In the rows, 128 means zero.
Known rows, with every step that occurs:
kofel losab gadi: [127 121 199 124 137 145 113 114 100 135 122 102 100 139  99 142 134 121
 136 136 102 132 121 106 118 126 124  96  90 119 157 162 145  94 115 149
 136 157 130 164 102]
nima rami zete voku vofez losud: [140 121 119 109 130 110 146 147 119 122 156 120 124 147 103 133 158 165
 141 137 111 136 193  96  90 163 111  97 126 123 138 141 135 109 133 146
 132 153 126 121 118]
nima rami zete: [132 140 152 115 144 144 106  85 105 123 138 115  39 134 136 133 130 160
 131 117 112 139 177 109 161  86 142 162 129 116 134 111 134  88 142 141
 125 131 134 100 134]
tikogu kidiz vofez vipalo: [144 132 152 126 140 128  97 122 121 127  78  46 112 145 173 123 128 119
 161 120 114 142 143 127 130 153 146  80 141  98 159 119 111 140 101 143
 125 144 107 159 117]
tikogu kidiz vofez losud: [149 121 127 131 123 122 166  87  93 129 141  60 114 137 131 114 156 148
 146 126 104 136 175 111 114 156 127  83 117  85 114 136 128 110 109 134
 116 149 103 126 117]
gadi losab losud vofez gerat: [151 121 136  98 132 145 140  63 114 121 184 140 164 150  97 130 128 175
 157 130  92 150 154 103  81 118 130 171  93  71 112 135 124 122 105 141
 104 142  85 206 108]
zete rami: [111 116 195 111 153 146 124 135 103 121  87  35  98 126 147 143 137 126
 149 120 106 143 184 116 119  98 130 106 106 111 147 124 126  65 110 165
 123 148 103 157 108]
zete rami nima: [116 119 206 106 157 145 107 135  97 131 109  76  63 149 111 161 153 139
 134 106 105 138 164 116 160  96 123 126 102 116 166 128 152  92 128 158
 115 154 130 156 119]
gerat vofez voku: [155 129  90 138 144 136 107 144  91 126 116 127 166 140 101 120 123 132
 130 145  99 136 133 119 149 144 136 102 157 106 176 137 165 115 108 159
 150 131 112 146 136]
losab zeli: [126 116 146 149 134 147 127 119 110 132 140 124 133 140 154 124 159 142
 154 123 126 147 183 102 130 127 142 155  97 113 109 127 119 113 133 164
 127 134  94 132 124]
nima rami zete voku vofez vipalo: [135 133 144 104 147 117  77 182 147 119  94 105 122 155 145 143 130 137
 155 132 122 142 160 112 107 160 130  93 150 135 183 123 119 140 125 156
 141 147 129 153 119]
kofel losab: [133 113 178 119 141 148 140 112 101 130  72 104 135 140 106 126 136 126
 145 120 113 137 196 102 118 125 130 106 133 116 118 133 143 128 120 152
 120 152 120 126 106]
zeli losab losud vofez: [139 122 186 107 142 128 145  86 119 124 139 128 141 133  72 128 112 144
 146 131  98 138 167 102 121 104 125 166  86 104  96 149 170 111 110 150
 140 162 105 150 107]
voku vofez: [128 113 109 110 140 122 111 138 127 122 131 153 162 135 114 126 131 143
 155 133 121 134 160 113 109 135 126 118 133 124 162 139 135 130 139 147
 111 151 117  97 135]
rami zete voku vofez losud losab gadi: [139 136 198 117 133 126 133 130 108 127 139 129  72 143  70 132 118 130
 137 151 101 132 112  91 101 119 108  98  86 131 182 164 163  82 128 131
 139 167 143 149 115]
gadi losab losud vofez: [149 130 161 100 141 118 138  65 113 125 171 113 130 143  72 125 108 161
 148 128  84 144 180  99 113  94 136 185 102  79 117 152 148 110 120 140
 116 157 102 162 117]
zete voku: [121 119 136 117 148 123 119 164 128 123  61 106 130 140  82 133 153 152
 142 132 134 141 153 104 123 101 122 119 126 120 159 154 124 107  94 125
 129 147 118 131 114]
rami zete: [135 134 130 129 143 142 108  89 104 127 130 107  72 137 107 116 135 161
 133 124 119 145 159 107 137  80 134 151 120 119 131 112 154  89 129 138
 116 139 128  88 137]
kidiz vofez gerat riluvop: [156 122 163 121 150 151 142 141  97 125 160 140 151 127 126 127 151 119
 125 119 114 144 163 119 111  89 118 154 124 100 153 103 127 120 120 116
 107 137  80 153 108]
kofel losab losud vofez gerat: [148 115 155  97 133 155 132  64 115 122 161 146 172 150 102 132 132 170
 150 134  92 148 171 102  78 127 122 149  87  83 102 134 131 136 103 147
 116 142  88 207  95]
voku zete rami: [111 116 159 131 160 134 114 181 106 123  78  58 113 121 182 132 120 139
 149 115 104 150 167 117 128 105 122 125 119 117 145 142 134  74 108 158
 121 140 103 138 102]
gadi losab losud: [135 135 139 131 134 124 139  87  95 131 185 115 141 149  71 124 138 170
 141 120 105 148 156 108 102  73 144 161 110  68 128 162 145 103 147 157
 106 145 102 134 122]
zete voku vofez: [121 111  98 106 143 112 102 176 142 119  93 160 156 141  93 133 145 145
 145 138 133 133 163 109 104 129 117 112 138 131 172 147 121 135 125 135
 121 152 121  98 127]
vofez kidiz tikogu: [116 121 137 135 142 127 111 110 100 125  83  74 119 131  83 120 123 159
 161 108 125 135 125 117 118 105 144  83 131  97 157 127  81 143 118 151
  97 140  93 115 141]
voku vofez gerat: [136 109  99 106 131 148 120 115 124 118 158 166 187 143 127 131 143 164
 162 133 118 144 140 113  78 145 123 124 115 103 144 126 114 136 119 146
 101 138  95 161 121]
vofez kidiz: [137 125 126 106 140 126 122  97 118 119 118 103 134 136 156 112 130 148
 172 108 114 135 111 116 128 111 137  84 122  85 166 143 111 121 112 147
 108 153 101 148 129]
kidiz vofez losud losab: [155 130 207 125 133 134 195 104  92 125 110 104 108 137  74 111 104 124
 155 131 103 139 173  91 122 121 120 100 122 115 149 134 164 118 133 121
 110 167 123 123 119]
losud vofez: [146 121 169  94 149 127 132  81 121 123 121 102 127 131 102 124 105 147
 159 132  91 141 173 102 134 120 130 161 108 109 128 139 149 109  97 130
 120 156 109 158 120]
zeli losab: [122 115 174 141 141 138 174 150 109 124  80 113 139 119  93 127 129 107
 160 113 141 132 118 112 142 117 131 134 119 132 107 128 166  89 108 155
 136 161 114  97 121]
vipalo vofez voku zete: [148 123  78 151 146 124 118 205 102 132 105 140 169 126 112 107 126 165
 152 134 122 151 120 121 158 121 122 134 146 121 179 171 163 110 120 145
 131 128 111 123 122]
losud vofez voku: [158 124 108  95 143 134 127 113 105 124 142 119 164 136  86 119 122 145
 146 140 100 132 165 106 151 147 135 108 136 116 169 152 157  94  96 155
 150 142 117 169 129]
nima rami: [127 130 181 104 147 142 129 105 108 121 124 109  89 128 155 148 127 147
 154 113 105 135 172 114 166 120 149 141 133 106 149 142 116 101 135 147
 127 133 120 150 121]
losab losud vofez voku nima rami: [147 132 148 100 147 120 111  95 106 121 152 124 112 134 133 144 106 175
 152 124  92 140 164 115 163 146 139 129 141 104 153 150 126 101 141 156
 122 135 132 134 121]
losud losab zeli: [134 124 190 142 135 150 150 114 107 128 113 143 114 141 137 115 131 125
 159 127 122 144 187  90 129 112 137 155 101 119 118 127 137 116 143 154
 125 144 104 130 126]
vofez voku zete: [143 124  60 148 150 123 114 192 103 130 120 143 183 129 148 103 113 165
 147 126 114 147 122 113 157 140 125 123 154 123 168 175 164 105 109 149
 134 126 116 120 124]
vipalo vofez voku zete rami nima: [126 120 175 120 156 138 101 184  95 134 100  95  77 145 104 154 151 147
 132 112 109 142 150 123 173  98 115 131 113 121 185 141 160  96 131 159
 123 147 129 154 117]
losab losud vofez voku nima rami zete: [148 142 133 110 144 128  92  73 104 123 163 129  56 139 118 131 115 182
 128 125  98 143 176 109 157 103 135 158 129 112 133 118 142  91 147 148
 124 133 142  93 131]
zeli losab kofel: [141 132 213 116 120 125 141 142 121 130 138 157 131 134  69 120 119 137
 151 124 127 153 144 106 123  98 118 141  94 124 140 141 165 126 120 154
 146 143 125 102 125]
rami zete voku vofez: [123 117  89 108 142 114  90 165 141 119 101 164 124 143  89 129 146 151
 134 138 135 133 170 107 107 114 115 124 137 136 165 132 126 127 131 133
 122 150 130  75 133]
gadi losab: [142 131 123 125 139 118 161 109  97 127 141  83 116 139  93 120 121 142
 163 110 113 143 146 107 126  98 154 173 152  80 150 133 122  85 128 135
  84 151 110 122 141]
zeli losab losud: [122 123 175 141 135 138 148 117 103 129 141 136 157 134  69 130 143 147
 138 122 125 140 137 111 115  86 128 133  87 105  99 158 176 106 135 171
 143 153 105 117 108]
nima rami zete voku vofez: [122 120 100 102 142 115  90 164 141 117 104 168 108 141 105 137 143 150
 133 134 131 130 178 109 118 117 120 129 143 134 167 131 116 126 138 134
 127 146 133  81 131]
rami zete voku: [124 128 121 121 146 126 101 149 126 124  73 112  84 144  77 127 155 161
 125 132 136 142 161 102 127  80 121 136 127 127 149 132 130  98 103 121
 131 144 129  99 122]
kidiz vofez vipalo: [144 128 168 134 144 132 106 144 121 128 100  53 129 145 134 131 120 120
 158 121 118 149 145 123 138 153 142  82 141 117 171 113 119 149 111 144
 119 150 111 158 114]
vipalo vofez: [141 119 189 128 134 139 141 136 107 131  82  90 108 126  39 131 159 151
 166 140 131 151 143 127 134  69 128 149 104 106 167 136 143 111 136 136
 110 148 100 138 122]

Rows:
[156 127 111  98 140 134 122 102 103 126 168 134 172 142  72 121 128 159
 136 142  96 135 170 106 139 133 133 108 119 106 159 164 164 100 108 165
 157 140 113 173 123]
losab losud vofez voku
[145 121 187  96 142 132 128  67 115 127 137 124 140 144  79 127 116 153
 139 133  84 141 203  97 110 108 124 152  93  97 100 151 160 131 116 149
 132 157 108 163  99]
kofel losab losud vofez
[122 132 137 112 148 129 101 147 126 121  75 119  61 142  99 139 151 159
 124 127 131 138 173 104 144  85 127 142 133 124 151 131 118  97 113 124
 137 138 133 109 119]
nima rami zete voku
[146 118 145  98 134 152 129  63 118 121 176 145 173 148 103 132 131 179
 154 136  93 151 154 105  82 122 123 155  82  82 111 138 131 129 101 144
 114 140  86 209 102]
losab losud vofez gerat
[122 121 162 118 160 138  98 176  95 132 111  97  86 147 130 151 143 147
 129 107 104 140 151 117 173 111 118 123 118 123 178 144 161  93 124 161
 125 145 133 152 118]
vofez voku zete rami nima
[144 129 122 128 144 121 103 108 114 117  96 116 131 139 162 113 112 132
 158 119  96 136  97 123 128 115 134 102 136  74 162 125 122 148 111 143
 112 150  94 142 130]
gerat vofez kidiz
[149 131 136  88 138 113 127  65 122 117 157 116 131 144 127 112 112 157
 166 111  91 135 135 108 115 100 137 125 110  63 146 148 114 126 114 146
 109 162  95 169 122]
gadi losab losud vofez kidiz
[155 121  91 129 146 111 110 122 101 126 127 103 164 134 102 116 112 178
 163 134 113 150 118 117 139 156 126  92 151 118 169 144 148  92 121 152
  98 142 135  88 136]
vofez voku nima
[138 139 142 121 146 131  97  83 105 123 134 111  40 133 138 131 117 175
 138 117 109 145 164 112 158  99 137 159 137 118 133 108 132  88 147 138
 106 134 143  74 136]
voku nima rami zete
[144 140 122 119 145 132  95  91 102 123 143 117  52 135 130 130 119 174
 134 121 109 142 165 113 165 110 138 145 145 120 146 111 136  84 145 145
 116 130 145  80 138]
vofez voku nima rami zete
[123 123 149 122 142 122 108  89 105 124 105  86 122 135  69 121 114 167
 156 113 110 135 141 113 110 101 140 100 115  89 143 134  88 151 116 152
 105 144  90 131 133]
losab losud vofez kidiz tikogu
[122 124 133 150 145 123  97 118  97 124  68  82 116 133  90 121 110 149
 151 115 112 135 115 122 118 108 142  96 141  90 155 115  88 161 118 149
 100 138  89 112 142]
gerat vofez kidiz tikogu
[158 125 189 104 151 146 153 134 106 122 168 158 168 129 114 130 143 124
 130 124 103 142 162 108  91  87 111 180 101 101 121 117 156 105 114 133
 129 145  78 178  99]
zeli losab losud vofez gerat riluvop
[143 123 187 150 126 144 172 114 100 130 137 129 112 143 127 115 138 124
 153 128 117 143 202  88 124 135 130 136 100 117 110 120 133 123 144 150
 124 150 102 128 119]
kidiz vofez losud losab zeli
[113 120 104 127 141 116  89 134 116 121  78 108 107 137  72 121 129 162
 147 114 134 130 137 116 107 105 133  85 140 110 166 118  73 154 127 146
 101 143 104  81 145]
rami zete voku vofez kidiz tikogu
[155 143 176 106 119 110 131 113 113 132 182 138 115 148  69 116 114 162
 153 122 108 161 163 102 112  85 134 169 117  87 170 144 134 122 134 140
 109 136 122 120 139]
gadi losab kofel
[155 145 238  98 123 127 135 110 117 129 136 167 113 144  66 111  94 150
 154 135 105 159 168  93 115  78 117 135  96 115 177 151 168 138 136 135
 128 141 133 124 130]
losud losab kofel
[116 119 181 120 161 136 100 169  99 132 103  91  74 146 136 153 141 147
 133 103 103 143 150 116 167 100 117 138 110 121 165 140 157  98 127 154
 114 148 130 146 115]
voku zete rami nima
[112 123 115 122 142 117  87 133 116 119  81 111  90 135  86 130 127 161
 147 111 131 127 146 117 118 109 138  90 145 109 168 118  63 153 134 147
 106 139 108  89 143]
nima rami zete voku vofez kidiz tikogu
[131 108  92 102 133 141 115 140 134 116 130 171 183 147 110 136 152 165
 155 137 126 142 143 110  74 142 116 121 119 108 152 131 104 139 109 137
 108 139  98 161 115]
zete voku vofez gerat
[145 138 221 133 136 132 142 115  93 130 137 110  87 140  87 131 103 120
 143 151  83 137  95  96 109 126 115 104  85 115 174 164 176  88 122 134
 136 164 129 174 113]
gerat vofez losud losab gadi
[153 133 213 116 136 133 195 105  94 124 111 106 119 140  83 111 107 136
 165 134 100 142 165  84 105 121 119 105 117 116 144 147 180 100 130 134
 117 164 124 144 120]
vofez losud losab
[137 129 133 111 146 115  79 184 147 121  91 103 137 156 130 135 132 138
 157 135 126 145 151 110  95 157 125  89 145 137 181 123 128 140 118 155
 137 151 127 147 120]
rami zete voku vofez vipalo
[166 144 252 101 114 122 159 118 111 131 150 150 108 146  37 112 112 158
 158 144 104 163 176  92  98  88 107 127  87 112 173 151 172 136 143 138
 132 147 129 136 123]
vipalo vofez losud losab kofel
[123 121 158 121 141 125 110  89 103 125  90  87 121 137  66 122 115 159
 151 111 109 132 158 110 106 106 138  94 119  91 133 130  88 159 119 155
 107 147  93 130 126]
kofel losab losud vofez kidiz tikogu
[142 124 190 144 128 144 172 114 101 129 137 129 120 145 133 114 141 132
 160 130 115 145 197  83 112 135 129 139  95 117 108 129 143 110 143 158
 129 148 104 142 120]
vofez losud losab zeli
[121 116 127 134 156 135 111 191  99 123  90  66 120 121 167 129 121 129
 136 118 107 143 172 123 148 119 124 100 135 118 164 138 128  79 107 160
 132 137 105 134 106]
kidiz vofez voku zete rami
[151 135 194 103 147 125 101 113 131 126 130  71 149 154 125 134 110 148
 164 134  92 153 159 106 102 147 134 115 108 108 145 141 153 134 105 163
 142 153 108 210 104]
losab losud vofez vipalo
[121 120 156 136 137 127 115 122 100 127  67  69 105 128  47 124 135 160
 166 115 132 138 123 125 119  86 140  94 123  95 169 124  80 148 128 148
  95 142  88 118 139]
vipalo vofez kidiz tikogu
[123 119 160 124 158 138  98 175  93 133 111  97  78 145 123 151 141 138
 122 104 106 138 156 122 185 111 119 120 123 122 179 136 150 106 126 153
 120 147 131 137 117]
kidiz vofez voku zete rami nima
[142 118 108 115 128 109 147 149 118 124 153 116 139 148  88 125 162 166
 141 141 115 139 183  95  78 159 106  92 121 125 136 140 144 110 126 145
 128 156 123 114 119]
rami zete voku vofez losud
[149 124  71 121 132 137 117 110  94 127 116 107 137 133 119 111 146 130
 133 130 119 124 153 127 167 140 146  72 151  96 173 142 123 107 103 145
 140 131 111 122 136]
tikogu kidiz vofez voku
[145 137 119 125 143 132  95  89 100 123 143 117  44 133 124 130 117 166
 127 119 112 140 170 118 177 110 139 141 149 118 148 102 124  96 147 136
 112 132 144  65 137]
kidiz vofez voku nima rami zete
[120 123 197 139 137 138 137 141 106 131 125 110 102 124  89 142 127 107
 147 132 121 129  67 112 135 121 126 116  81 130 150 159 161  67 107 151
 147 163 125 145 113]
zeli losab gadi
[131 127 159 108 152 114 110 128 120 119  94 107  88 132 141 149 118 170
 158 118 111 143 154 114 159 134 134 134 147 112 156 142 106 104 131 134
 107 138 136 111 118]
zete voku nima rami
[156 125 151 115 147 148 136 125  98 123 145 133 140 127 154 121 156 119
 127 118 111 139 161 121 106  89 121 152 124  87 144 106 120 115 112 115
 109 133  76 154 110]
tikogu kidiz vofez gerat riluvop
[127 111 166 146 132 154 133 120 106 134 111 128 131 146 150 125 162 125
 145 120 125 141 218  96 121 137 137 140 107 116  89 119 118 129 135 171
 131 139 101 129 111]
kofel losab zeli
[131 115  96  99 134 144 106 131 134 114 140 179 145 148 124 141 151 168
 146 133 123 140 156 110  87 135 120 133 123 109 148 120  97 135 120 137
 113 134 107 152 117]
nima rami zete voku vofez gerat
